Each row was made from one path, in order. Every step used is in the known rows, and no mark comes twice. Write each row's path.
Known rows
lesi, tifo: [ 0.10 -0.20 -0.52 -0.23  0.28  0.40  0.06 -0.23  0.70 -0.63 -0.38  1.33
 -0.43 -1.22 -0.38  0.52 -2.77 -3.31 -0.53 -0.39  1.00  1.65  0.61 -2.21
 -0.55 -1.40]
kekil, muze, lesi, tifo, nogup, rigit, beleg: [-2.57 -2.87 -0.31 -3.53  2.13 -0.47  1.40 -2.76 -2.70 -3.63 -0.10  1.41
  2.51  0.31 -0.68  4.64  0.79 -5.64 -3.01 -1.41  0.91  2.58 -0.73 -2.26
 -0.83 -2.91]
nesag, mipo, kekil, muze, lesi, tifo: [ 0.78 -0.33 -0.89 -1.20  1.35 -0.48  0.16 -2.02  0.44 -0.20 -0.59  1.78
 -3.39 -0.81 -0.43  3.99  0.39 -1.22  1.86  1.23  0.97 -0.44  2.59 -2.76
 -3.62 -1.85]
tifo, nogup: [-0.09  0.12 -0.70 -0.63 -0.28 -0.30 -0.40 -0.52  0.03 -0.70 -0.19  1.04
 -0.40  0.89 -0.69  0.68  1.46 -4.01 -0.58 -0.83  0.98  2.09 -0.43 -1.31
  1.52 -0.56]
tifo, nogup, rigit, nesag, mipo, kekil, muze: [ 0.60  2.44 -0.98 -2.45 -0.43 -1.26 -0.64 -0.98 -2.55  1.46 -0.66  3.33
 -0.18  1.39 -0.69  6.10  4.94 -2.55  3.44  1.37  0.52  1.61  0.83 -2.35
 -1.17 -0.40]
muze, lesi, tifo, nogup: [-1.07 -2.47 -1.11 -1.29  1.25 -0.23  0.72 -2.31  0.52 -3.19 -0.27  0.43
  0.47  0.58 -1.73  2.16 -1.12 -4.65 -2.88 -1.35  1.73  3.04 -0.26 -1.56
  0.02 -2.06]
nesag, mipo, kekil, muze, lesi, rigit, fedo: [ 0.63  1.73 -0.32 -0.34  1.26 -0.10  1.31 -2.99 -1.14 -0.05 -1.36  1.46
 -2.45  2.80  0.78  2.61  0.26 -1.66  3.19  2.92 -0.27 -0.71  2.02 -3.29
 -1.08 -1.86]
rigit, nesag, mipo, kekil, muze, lesi, tifo: [ 0.99  0.27 -1.77 -1.82  1.82 -0.79  0.75 -1.67 -0.62 -0.09 -1.04  1.65
 -1.96 -1.22 -0.75  3.80  1.41 -1.05  2.97  1.01  0.34  0.00  2.02 -2.01
 -3.94 -1.71]
lesi, tifo, nogup, rigit: [-1.31 -0.47 -0.23 -1.53 -0.29 -0.02 -0.29 -1.45 -0.62 -1.50 -0.11  2.26
  2.23  0.90 -1.33  4.31 -1.93 -5.40 -2.40 -0.41  1.76  4.16 -0.44 -2.96
  0.58 -1.60]
mipo, kekil, muze, beleg: [ 0.18  0.55 -0.42 -1.08  0.76 -0.32  0.33 -0.23 -0.55 -0.17 -0.30  0.97
 -0.65  0.13  0.62  2.16  3.55 -1.53  3.85  0.72 -0.33 -1.60  1.12 -1.53
 -1.24 -0.94]
nogup, rigit, lesi, muze: [-0.76  0.68 -0.24 -2.89 -0.32 -0.34  2.00 -1.66  0.97 -1.21  0.52  0.42
  3.92 -0.44 -0.24  0.70 -4.01 -3.96  2.77  0.61  1.07  2.04  0.81 -1.94
  2.15 -0.23]
mipo, kekil, muze: [ 1.08  1.15 -0.20 -0.58  0.27 -0.62  0.03  0.37 -1.25  1.35 -0.48  1.67
 -2.30 -0.05  0.68  1.40  1.77 -1.69  3.12  0.24  0.65 -0.44  1.86 -1.75
 -2.50 -0.95]
rigit, nesag, mipo, kekil, muze, beleg: [ 1.07  2.31 -1.52 -1.65  0.73 -0.54  0.11 -0.53 -0.50  0.88 -0.73  1.50
 -1.07 -0.74  0.17  2.93  6.10 -0.25  5.95  2.05 -1.36 -2.00  1.11 -1.46
 -1.11 -0.19]
lesi, muze, beleg, rigit: [-0.42  1.40 -0.65 -1.95  1.37  0.41  0.95 -1.37  3.10 -2.47 -0.55 -1.99
  3.18 -0.26  0.25 -2.35 -0.77 -3.12  2.75  1.87 -0.28 -0.70 -0.31 -2.26
  2.21 -1.23]
mipo, nesag: [ 1.43  2.58 -1.08  0.26 -0.07 -0.60  0.06 -0.31  0.80  2.35 -0.41  1.41
 -2.49  1.07 -0.60 -0.17 -0.61 -1.69  2.48  1.49  0.71 -0.21  1.29 -1.21
  1.48 -1.46]
nogup, rigit, beleg, perur: [-0.76  0.39 -0.77 -2.97  0.25  1.01  0.44 -2.23 -1.92 -0.96  0.68  0.94
  1.06 -1.86  1.22 -3.26 -0.06 -3.69 -1.17  1.88  0.10  0.18 -0.97 -2.47
  1.82 -1.73]
rigit, lesi, perur: [-0.81 -1.23 -0.59 -1.52 -0.18 -0.36  2.08 -1.57  1.37 -1.69 -0.08  0.11
  1.52 -3.40  0.12 -2.36  1.58 -3.10  2.05 -1.12 -0.03  1.36  0.09 -0.69
  1.60 -0.49]
tifo, nogup, rigit, nesag, mipo, kekil: [ 0.99  3.04 -1.40 -2.03 -1.17 -0.81 -1.34 -1.74 -1.30  1.46 -0.13  3.07
 -0.98  1.28 -1.42  4.33  3.54 -2.89  2.85  2.56  0.57  2.77  0.51 -3.09
 -0.42  0.20]
nesag, mipo, kekil: [ 2.23  2.79 -0.88 -0.17 -1.18 -0.21 -1.50 -0.85  0.94  2.27  0.04  2.23
 -4.92 -0.48 -0.06  0.69  1.55 -0.98  3.49  2.81  0.24 -0.26  2.11 -3.04
 -1.19  0.31]
nogup, rigit, nesag, mipo, kekil, muze, lesi, tifo: [ 0.42  0.78 -1.26 -2.80  1.42 -0.69  0.81 -2.56 -1.20  0.17 -0.70  2.48
 -0.40 -0.47 -0.92  6.19  0.37 -2.13  2.57  1.97  0.80  1.17  2.02 -3.11
 -3.39 -2.20]
mipo, kekil: [ 1.44  1.58 -0.49 -0.09 -0.60 -0.27 -0.70 -0.18  0.01  1.43 -0.01  1.43
 -3.10 -0.06 -0.03 -0.28  0.25 -2.19  2.44  1.24  0.66  0.60  1.51 -2.50
 -1.69 -0.32]
tifo, nogup, rigit, lesi, muze, beleg, perur: [-3.00 -1.13 -1.16 -4.66  0.42  0.35  1.99 -3.56  0.12 -4.86  0.84 -0.46
  7.78 -0.17 -0.46  0.43 -0.24 -4.42  0.88  0.54  0.85  1.11 -1.65 -0.72
  5.13 -0.76]
rigit, fedo: [ 0.63  1.09  0.21  0.68  0.55  0.11  0.62 -0.42 -0.75  0.10 -0.68  0.95
 -1.04  2.22  0.08 -0.48 -3.46 -2.20  0.01  1.08 -0.05  1.23  0.07 -2.09
  0.16 -1.02]
tifo, lesi, muze, beleg, rigit, fedo: [-1.03  0.07  0.39 -2.22  2.16  0.61  1.89 -2.40  0.18 -3.04 -0.90 -0.93
  5.06  2.71 -0.80 -1.67 -5.55 -3.56  1.99  1.17 -0.38  0.90 -1.35 -2.50
  0.84 -1.74]
nesag, mipo, kekil, muze: [ 1.87  2.26 -0.48 -0.49 -0.34 -0.61 -0.81 -0.25 -0.07  2.24 -0.49  2.44
 -4.14 -0.50  0.66  2.38  3.41 -0.48  4.16  1.77  0.18 -1.46  2.43 -2.24
 -2.11 -0.31]
lesi, muze: [ 0.53  0.84 -0.83 -1.50  0.32 -0.08  1.01 -0.76  2.29 -0.35 -0.16 -0.90
 -0.34 -0.43 -0.23 -2.00 -2.66 -3.33  1.81 -0.14  0.90  0.24  0.81 -1.89
  1.24 -0.44]
nogup, rigit, nesag, mipo, kekil, muze, lesi: [ 1.08  1.85 -1.36 -2.75  0.89 -0.96  1.02 -2.35 -1.06  1.24 -0.44  2.04
 -1.37  0.22 -0.37  4.84  2.41 -1.68  3.91  2.58  0.32  0.22  1.98 -2.37
 -2.09 -1.62]

Which path is each row?
[ 0.14  2.07 -0.11 -1.18  0.46 -0.42 -0.12 -0.68 -0.18 -0.91 -0.56  2.02
  2.13 -0.90  1.19  2.41  4.38  0.31  6.44  3.47 -1.17 -1.77  1.41 -1.63
 -0.66 -0.37] : nesag, mipo, kekil, muze, beleg, rigit, lesi
[ 0.22 -0.50 -2.03 -2.13  1.59 -1.17  0.25 -1.96 -1.55 -1.26 -1.04  1.84
 -0.83  0.20 -1.61  5.46  3.63 -2.19  1.59 -0.09  0.80  1.28  0.99 -1.68
 -3.21 -1.39] : rigit, nesag, mipo, kekil, muze, lesi, tifo, nogup
[ 0.39  1.91 -0.85 -1.91 -0.06 -0.18  0.82 -0.67 -0.78  0.86 -0.27  1.52
  1.42 -0.22 -0.38  1.35 -0.56 -3.69  1.48  0.95  0.43  2.47 -0.04 -1.94
  0.86 -1.14] : nogup, rigit, nesag
[ 0.78  0.97 -1.64 -2.56  2.12 -1.08  1.54 -2.83  0.83 -0.53 -1.61 -0.24
 -0.88 -2.70  0.15 -0.28  5.62 -1.31  4.41  1.95 -0.52 -0.88  1.01 -2.16
 -2.40 -2.25] : beleg, rigit, nesag, mipo, kekil, muze, lesi, perur
[ 0.13  0.77 -1.52 -1.87  1.55 -0.47  2.27 -1.55 -1.74 -0.52 -1.23  0.35
  0.33  0.22  0.51  1.42  3.36 -3.32  3.95  0.34  0.24  0.17  1.49 -1.38
 -1.29 -2.09] : mipo, kekil, muze, lesi, rigit, nesag
[-0.04  0.26 -0.58 -1.18  1.05 -0.17  1.60 -1.89 -0.66 -0.68 -0.84  0.58
 -1.18  0.44  0.81  1.30  2.26 -3.59  2.85  0.48  0.70 -0.37  2.07 -2.18
 -1.04 -2.22] : mipo, kekil, muze, lesi, rigit
[-0.96  0.63 -0.08 -0.93  0.54  0.29  0.85 -0.62  0.78 -2.68 -0.23  0.21
  4.81 -0.99  0.68 -0.64  0.76 -2.06  3.00  1.98 -0.81  0.32 -0.46 -0.82
  2.24 -0.90] : muze, beleg, rigit, lesi
[-0.21  0.27 -0.75 -1.94  0.13 -0.42  1.84 -0.79  1.45 -1.37  0.20 -0.37
  2.43 -1.23 -0.07 -1.50 -2.80 -2.86  3.12 -0.32  0.69  0.76  0.91 -0.83
  1.55  0.24] : rigit, lesi, muze
[-0.28 -1.67 -0.90 -0.92  1.38  0.16  1.21 -1.95  1.39 -1.99 -0.21  0.08
 -0.56 -0.89 -0.88  0.72 -2.98 -3.46 -1.57 -0.29  1.25  1.61  0.79 -1.89
 -0.73 -2.36] : muze, lesi, tifo
[-0.63  0.63 -0.35 -2.17  0.67 -0.57  1.03 -2.23  1.06 -1.86 -0.74  0.80
  2.32 -3.02  1.08  0.83  6.50 -0.63  6.35  2.33 -1.57 -1.81  0.79 -1.89
 -0.46 -0.78] : nesag, mipo, kekil, muze, beleg, rigit, lesi, perur
[ 0.84  2.41 -0.98 -0.61  0.85 -0.02  0.41  0.33 -0.12  0.01 -1.26  0.34
  1.73 -0.59  0.31 -1.94  0.50 -2.44  2.13  1.61 -0.18  1.25 -0.34 -1.43
  0.09 -1.36] : beleg, rigit, nesag
[-0.46 -0.03 -0.06 -1.31 -0.35  0.77  1.18 -1.41 -0.52 -0.37 -0.49  1.63
  1.53 -0.03 -0.07 -1.00 -1.33 -5.47  1.46 -0.96  0.67  2.11  0.18 -2.04
  1.90 -1.27] : tifo, lesi, rigit
[-0.76  0.04  0.01 -0.41  0.59  0.25  0.38 -0.28 -0.03 -2.27 -0.74  1.30
  4.21 -1.73  0.31  0.07 -3.20 -2.75  1.04  0.85  0.69  2.30  0.26 -1.79
 -0.50 -1.52] : beleg, rigit, lesi, tifo
[-0.23 -0.04 -1.27 -1.95  0.63  0.95  0.32 -1.44 -1.52 -1.34  0.31  0.20
 -0.47 -2.69  1.40 -5.46  1.08 -2.65 -0.79  0.83 -0.22 -1.00 -1.04 -1.38
  1.37 -1.23] : rigit, beleg, perur
[-1.41 -0.20  0.01 -1.80 -1.00 -0.56  0.56 -1.30 -1.39 -1.63  0.45  2.53
  3.91  0.99 -0.73  3.45 -0.02 -4.58  0.17 -0.17  1.19  3.95 -0.32 -1.21
  2.32 -0.32] : tifo, nogup, rigit, lesi
[ 0.48  1.27 -1.31 -1.91  0.57  0.53 -0.28 -1.89 -0.20 -0.37 -0.17  1.30
 -1.17 -1.43  1.17  0.10  4.75  0.13  3.70  2.73 -0.50 -3.70  0.90 -1.52
  0.25 -1.08] : nesag, mipo, kekil, muze, beleg, perur
[ 1.96  3.75 -1.01 -0.96  0.71 -0.73 -0.74  0.16 -1.18  1.80 -1.55  1.94
 -0.88 -0.58  0.80  1.25  4.07 -0.28  5.53  3.04 -0.50 -0.83  1.45 -2.19
 -2.55 -0.94] : beleg, rigit, nesag, mipo, kekil, muze
[ 1.55  2.33 -1.44 -1.61  1.85 -0.88  0.39 -1.35 -0.43  0.37 -1.29  0.85
 -1.03 -0.30  0.30  1.65  3.34 -0.48  4.65  3.15 -0.31 -0.81  1.59 -1.83
 -2.79 -1.90] : beleg, rigit, nesag, mipo, kekil, muze, lesi
[-0.24  1.86 -1.47 -2.54  1.85  0.13  1.54 -0.99  2.04 -2.24 -0.97 -2.11
  4.65 -0.65 -0.14 -2.23  0.30 -2.92  3.83  1.66 -0.78 -0.33 -0.85 -1.57
  1.83 -1.07] : lesi, muze, beleg, rigit, nesag
[ 0.87  2.76 -0.29 -0.89  0.65 -0.12 -0.98 -0.77  0.61  0.21 -0.95  1.42
 -0.54  0.01  1.06  1.98  4.58 -0.23  5.08  3.69 -1.02 -2.34  1.25 -2.69
 -1.08 -1.10] : nesag, mipo, kekil, muze, beleg, rigit
[-0.05  1.47 -1.02 -2.48  0.09 -0.95 -0.80 -1.26 -2.74  0.33 -0.91  3.78
  0.79  0.65 -1.20  7.47  2.79 -3.06  2.10  0.83  0.93  2.50  0.85 -3.02
 -2.60 -0.94] : lesi, tifo, nogup, rigit, nesag, mipo, kekil, muze
[ 0.90  1.27 -1.40 -1.64  2.38 -0.61  0.35 -1.67 -0.59 -0.64 -1.65  1.24
 -0.16 -1.09 -0.25  2.93  1.42 -0.89  3.26  2.46  0.26  0.06  1.64 -2.59
 -4.17 -2.48] : beleg, rigit, nesag, mipo, kekil, muze, lesi, tifo
[-0.12  1.72  0.14  0.69  0.21  0.81  1.10 -1.19 -0.91 -0.51 -1.20  0.88
  0.39  2.44  0.90 -0.78 -2.61 -3.79  0.66  1.24 -0.18  1.42  0.06 -2.87
  1.96 -1.37] : lesi, rigit, fedo
[-1.17 -0.85 -0.68 -2.17  1.93  0.25  2.36 -2.02 -1.36 -2.24 -0.68 -0.20
  0.35 -0.79  1.65 -0.99  3.14 -4.50  0.84 -0.45 -0.57 -0.57  0.26 -1.65
  1.04 -2.33] : kekil, muze, lesi, rigit, beleg
[-0.68 -0.92 -0.36 -0.54  0.03  0.04  0.87 -0.33 -0.12 -1.80 -0.09  1.75
  2.27 -1.90 -0.18  0.99 -2.94 -2.77  0.78 -0.60  0.72  2.30  0.76 -1.12
 -0.27 -0.70] : rigit, lesi, tifo
[-0.78 -0.33 -1.11 -1.69  1.09  0.61  1.76 -2.67 -0.13 -2.21 -0.07 -0.50
 -0.44 -0.63  1.01 -2.81  1.81 -4.80  0.20  0.80 -0.47  0.37  0.02 -2.29
  1.92 -1.74] : muze, lesi, rigit, beleg
[ 0.32  2.11 -0.83 -1.54  1.79 -0.42  0.55  0.37 -1.59 -0.64 -1.39  0.39
  2.62 -0.18  0.71  1.11  4.46 -1.35  5.12  2.00 -1.02 -1.00  0.15 -1.38
 -1.86 -1.58] : mipo, kekil, muze, beleg, rigit, nesag
[ 0.91  1.76 -0.70 -1.06  0.17 -0.24 -0.45 -0.72  0.48  0.77 -0.27  1.76
 -2.61 -0.17  0.54  3.03  4.83 -0.49  4.86  2.29 -0.80 -2.49  1.66 -2.07
 -0.85 -0.31] : nesag, mipo, kekil, muze, beleg
[-0.60 -0.54 -0.55 -2.51  0.73 -0.85 -0.22 -3.25 -1.00 -1.07 -0.26  2.88
 -0.69  1.38 -1.40  7.83  0.99 -3.40  0.05  1.10  1.71  2.12  1.58 -3.37
 -2.51 -2.02] : nesag, mipo, kekil, muze, lesi, tifo, nogup, rigit
[ 1.50  3.85 -1.47 -1.10  0.35  0.03 -1.06 -1.03  0.81  0.27 -0.80  1.01
 -0.08 -0.54 -0.05  0.22  4.43 -0.47  5.53  4.76 -1.44 -0.77  0.38 -2.70
 -0.62 -0.33] : muze, beleg, rigit, nesag, mipo, kekil
[-2.62 -2.86 -1.36 -3.89  1.60  0.71  0.90 -4.35 -2.34 -4.65  0.65  0.55
  3.08 -0.79 -0.63  0.01 -0.81 -5.60 -4.96  0.23  1.29  2.41 -1.84 -2.41
  1.14 -3.05] : muze, lesi, tifo, nogup, rigit, beleg, perur
[-0.05  1.11  0.09 -0.34  0.04 -0.04  0.54 -0.05  0.03 -1.25 -0.46  1.00
  3.13 -1.18  0.82 -1.57 -0.74 -2.07  2.33  1.47  0.18  1.40  0.29 -1.01
  0.89 -0.83] : beleg, rigit, lesi
